Known rows, with every way that one mark hangs from another:
{j_538 {j_65 {j_45 j_639 j_802}} j_374}: [-2.08 -0.70  1.24  4.80  6.33  0.82 -5.75  5.30  4.93 -1.09  0.25  2.75
 -0.34  6.23 -2.51 -0.87  5.35  2.23 -4.00 -0.70  5.46]
{j_98 j_374 {j_639 {j_45 j_802}}}: [-0.32  1.00 -2.67 -1.04  3.69 -7.52  3.27 -0.98  1.76  0.43  1.50 -7.64
 -3.83 -0.29  0.98 -0.03 -0.38  5.95 -0.94 -1.95 -3.06]
{j_538 {j_65 j_45}}: [-1.50 -4.25  0.30  3.29  2.31 -0.18 -1.00  6.31 -0.82  1.17  1.97 -1.85
  3.32  0.08 -4.23 -1.50  0.67 -1.49 -5.72  2.01  2.13]
{j_639 {j_45 j_65 j_802} j_98}: [ 3.66  3.73  2.46 -0.45 -2.51  3.04  0.89 -2.50 -6.50  4.70  0.76  0.92
  0.84 -6.26 -2.86 -1.81  0.12 -2.33  4.09  2.16  4.05]
{j_65 {j_45 {j_639 j_98} j_802} j_538}: [-3.96  5.74  3.68  2.20 -1.42 -0.21  3.10 -3.58  3.73  0.78  0.44  4.36
  3.27 -2.01 -1.09  3.33 -1.68 -5.98  0.24  4.66  5.31]
{j_639 {j_45 j_65}}: [ 3.87 -4.57 -2.39 -0.84 -3.95  2.27  3.80  1.32 -6.10  3.25  2.50 -1.33
 -1.64 -6.33 -2.14 -4.16 -3.16  2.29  1.49  2.25  1.47]
{j_65 {j_538 j_374}}: [-3.57 -3.25 -1.06  3.84 -2.59  3.74  3.73 -0.03  2.46 -2.93 -0.58  0.67
  0.61  3.23 -0.07 -0.05  0.03 -3.93 -1.83  1.58 -2.48]
{j_538 j_65 {j_374 {j_98 j_639}}}: [ 0.65 -0.53 -0.51  0.99  5.22 -1.71 -6.71  5.58  2.83 -4.58  0.04  1.42
  2.27  7.71 -2.05  1.60  3.91  1.39 -6.71 -4.12 -4.89]
{j_538 {j_65 {j_45 j_802}} {j_374 j_98}}: [ 2.87  0.26  0.93  4.30  7.06  0.29 -7.87  7.15  2.45 -1.98  2.34  3.28
  3.53  5.23 -2.35  2.42  4.21  0.89 -4.75 -1.31  0.63]
{j_374 {j_98 {j_639 {j_45 j_802}}}}: [ 5.49  3.97 -1.00 -1.49  0.16 -7.61 -0.83  1.30 -3.12 -1.19  3.24 -1.16
  2.57 -0.22  0.55  6.43 -2.64 -0.16  0.19 -0.90 -5.36]
{j_374 {j_98 j_639}}: [ 3.90  2.09 -1.26 -2.75 -0.53 -5.00 -1.57  1.04 -1.93 -1.97  2.53 -1.54
  3.69  0.94  2.51  6.29 -3.44 -0.74 -1.47 -2.18 -8.47]
{j_639 {j_45 j_802}}: [ 3.49 -0.99 -1.19  4.56 -1.33 -3.22  4.13  1.61 -5.43  2.61  2.99 -4.02
 -2.45 -2.25 -2.18  0.22  0.17 -0.76  4.46  4.70  4.57]
{j_65 j_45 {j_538 j_374}}: [-0.59 -0.50  0.51  4.26 -0.32  5.66  1.32  2.38  3.11 -0.28  4.12  5.09
  3.99 -0.39 -1.73  0.09 -1.93 -2.12 -4.81  2.66  0.06]
{j_45 j_65 j_639}: [-3.49 -4.04 -0.86 -5.51 -4.90  2.71  1.57 -3.16  0.22  0.86 -4.12  0.32
 -3.60 -2.10  4.09 -3.16 -3.50  2.60  3.51 -1.28  1.39]
{j_374 j_98}: [ 4.72 -1.65 -2.94 -0.25 -2.44 -2.06 -0.85  1.39 -3.50 -1.53  2.66 -1.53
  2.30 -0.40  2.65  4.03 -2.51 -3.49  0.97  0.81 -6.61]
{j_639 {j_45 j_65 j_802}}: [ 3.21 -1.87  0.17  0.84 -1.85 -0.20  3.65  1.22 -5.90  3.47  0.84 -2.25
 -1.60 -4.98 -1.31 -1.63 -1.15  2.07  4.66  2.58  4.19]
{j_45 {j_65 {j_538 j_374}} j_639 j_802}: [-6.75  1.16  3.60 -1.95 -1.90  1.14  2.36 -4.55  4.39 -1.71 -7.47  2.17
 -3.24  1.88  4.52  0.56  0.70  1.47  5.83 -1.17  5.27]
{j_45 {j_65 {j_538 {j_374 j_98}}} j_639}: [-3.48 -2.21 -0.31 -5.61 -4.84  3.43  1.69 -4.16  4.30 -2.72 -4.63  4.80
 -2.36 -0.35  3.83 -1.61 -2.67  1.35  1.37 -1.33 -0.63]
{j_374 {j_98 {j_639 j_45}}}: [ 6.09  2.57 -2.21 -2.53 -1.02 -6.25 -0.32  1.25 -3.17 -0.87  3.93 -0.68
  2.56 -0.83  0.41  5.12 -3.59  0.09 -1.68 -0.91 -6.78]

Rows:
[-4.50  2.79  2.71 -4.74 -0.57  1.21 -0.10 -7.35  1.85  1.25 -6.48 -0.64
 -3.90 -1.21  5.53 -1.18  0.72  1.13  7.17 -1.94  3.85] => {j_45 j_65 {j_639 {j_98 j_374}} j_802}
[ 5.06  0.84 -1.87 -0.98  1.06  1.76 -4.66  2.49 -0.14 -1.94  2.60  2.87
  0.51  2.87  1.44  1.46 -0.27  3.73 -1.43 -4.11 -6.10] => {j_538 {j_374 {j_98 {j_639 {j_45 j_65}}}}}
[-2.90 -4.71  0.86 -1.67 -3.75  7.48  2.58 -0.28 -0.02 -0.65 -2.75  1.40
  1.52 -1.58  1.55 -2.90 -2.01  0.56 -0.15 -1.50 -2.85] => {j_45 {j_65 {j_538 j_374}}}
[-2.89 -0.13 -2.65 -1.75 -2.65 -0.47  0.84 -6.33  2.88 -0.16 -1.52 -1.13
 -5.17  0.83  2.84 -2.06 -0.29 -2.74  2.25  1.19 -0.05] => {j_45 {j_639 {j_98 j_374}}}
[ 4.29  0.32 -3.43  0.36 -1.56  1.21  2.35 -3.66 -3.25  3.37  3.99 -1.60
 -2.68 -4.90 -2.98 -4.49 -0.22 -2.66  0.04  3.58 -0.58] => {j_639 j_45 {j_98 j_374}}
[ 3.26  2.39  0.33 -1.44 -0.36  2.34  1.56 -4.37 -3.72  4.30  0.69 -1.42
 -1.95 -6.28 -1.03 -4.07  0.74  0.12  3.73  1.13  2.17] => {j_639 {j_45 j_65 j_802} {j_98 j_374}}
[-3.22  0.57  2.50  2.42  3.12 -2.12 -2.21  2.73  1.11  0.95 -0.54 -0.37
  2.28  1.45 -3.46  0.19  2.55 -2.41 -2.98  1.98  5.64] => {j_538 {j_65 {j_45 {j_639 j_98} j_802}}}
[ 0.21  2.85  1.54 -1.98  0.09 -4.31  1.73  1.46 -3.08  1.94  0.56 -3.04
  0.95 -1.35 -0.96  1.58 -2.18  4.38  0.36 -2.27 -0.47] => {j_98 {j_639 {j_45 j_65 j_802}}}
[-0.30 -3.62 -0.06  4.91  5.26  4.05 -5.78  7.31  2.28 -0.81  2.38  2.63
  1.96  4.86 -4.05 -2.52  3.88  1.62 -6.92 -0.99  1.46] => {j_538 {j_65 j_45} j_374}
[-1.64 -2.97 -0.39  3.70  4.69  2.53 -5.68  5.71  4.57 -0.99  1.09  3.52
 -0.32  5.54 -3.13 -2.54  3.63  2.28 -6.15 -0.78  3.14] => {j_538 {j_65 {j_45 j_639}} j_374}
[ 3.49  3.27 -1.03  2.21  0.37 -1.12  2.08 -4.01 -3.20  3.36  2.47 -3.01
 -2.79 -3.63 -2.40 -1.81  2.29 -2.91  3.14  3.54  2.46] => {j_639 {j_45 j_802} {j_98 j_374}}
[-0.89 -1.69 -1.21  2.84 -2.30  2.12  2.58 -0.31  2.50 -4.12  0.26  2.32
  2.10  2.89  0.79  2.06 -0.53 -4.46 -1.83  1.32 -4.37] => {j_65 {j_538 {j_374 j_98}}}
[ 3.97 -0.64 -1.82 -3.45 -2.36  4.48  1.73 -4.00 -3.98  4.02  1.82  0.00
 -1.88 -7.66 -1.84 -6.38 -1.03  0.02  0.36  1.15 -0.61] => {j_639 {j_45 j_65} {j_98 j_374}}
[-1.25 -3.81  0.56 -2.55 -3.55  6.42  1.58 -0.39  0.13 -1.37 -1.96  2.39
  2.39 -1.68  2.37 -1.68 -2.51  0.32 -0.46 -1.85 -4.33] => {j_45 {j_65 {j_538 {j_374 j_98}}}}
[ 5.50  3.43 -0.43 -3.32 -0.34 -5.71 -0.80  0.86 -3.39 -0.55  2.30 -0.51
  2.93 -1.61  1.13  5.43 -3.46  1.30  0.31 -1.83 -5.35] => {j_374 {j_98 {j_639 {j_45 j_65 j_802}}}}
[-4.24  3.99  0.65  0.57  0.18 -3.68  0.75 -6.85  2.69 -0.08 -3.73 -2.93
 -4.97  2.53  3.97  1.55  2.96 -2.90  6.69  1.18  4.20] => {j_45 {j_639 {j_98 j_374}} j_802}
[ 2.16 -0.31 -1.15  1.29  5.01 -2.50 -6.13  5.82  1.98 -3.82  1.16  1.68
  1.42  6.32 -3.21  1.14  3.44  2.15 -6.58 -3.12 -3.71] => {j_538 j_65 {j_374 {j_98 {j_639 j_45}}}}
[ 0.76 -0.89 -4.31 -2.44  2.43 -6.12  3.29 -0.79  1.36  0.49  2.54 -6.46
 -3.93 -0.99  0.25 -1.66 -1.78  6.17 -2.96 -2.28 -5.07] => {j_98 j_374 {j_639 j_45}}
[-4.56 -1.05  4.42  0.02 -1.99  2.43  4.69 -1.15 -1.10  0.37 -5.20 -2.19
  2.55 -1.87  2.78  0.95 -0.63 -1.29  5.04 -0.26  1.79] => {j_45 {j_65 j_538} j_802}
[-6.81  4.62  5.52 -3.59 -3.56  1.35  2.48 -8.04  2.53 -0.10 -7.81  2.52
 -0.68 -1.16  3.18  1.16 -0.03 -3.08  6.06  0.08  5.07] => {j_45 {j_65 j_538} {j_639 j_98} j_802}
[-4.58  3.96  4.14 -3.68 -2.22  1.65 -0.47 -6.02  0.26  1.62 -6.21  0.94
 -1.74 -0.82  4.16  0.02  0.32 -0.72  7.62 -1.42  5.07] => {j_45 j_65 {j_639 j_98} j_802}
[ 1.32 -3.50 -1.57  2.68  4.10  0.59 -5.89  5.38  1.87 -3.86  0.49  1.08
  1.17  6.67 -1.61  0.13  4.37 -0.12 -5.02 -2.08 -3.55] => {j_538 j_65 {j_374 j_98}}
[-3.48 -1.69  1.28  3.01  3.43 -3.34 -1.24  4.33  1.41  0.57 -0.55 -1.30
  0.90  1.80 -2.86  0.00  2.10 -0.91 -2.71  2.10  5.68] => {j_538 {j_65 {j_45 j_639 j_802}}}
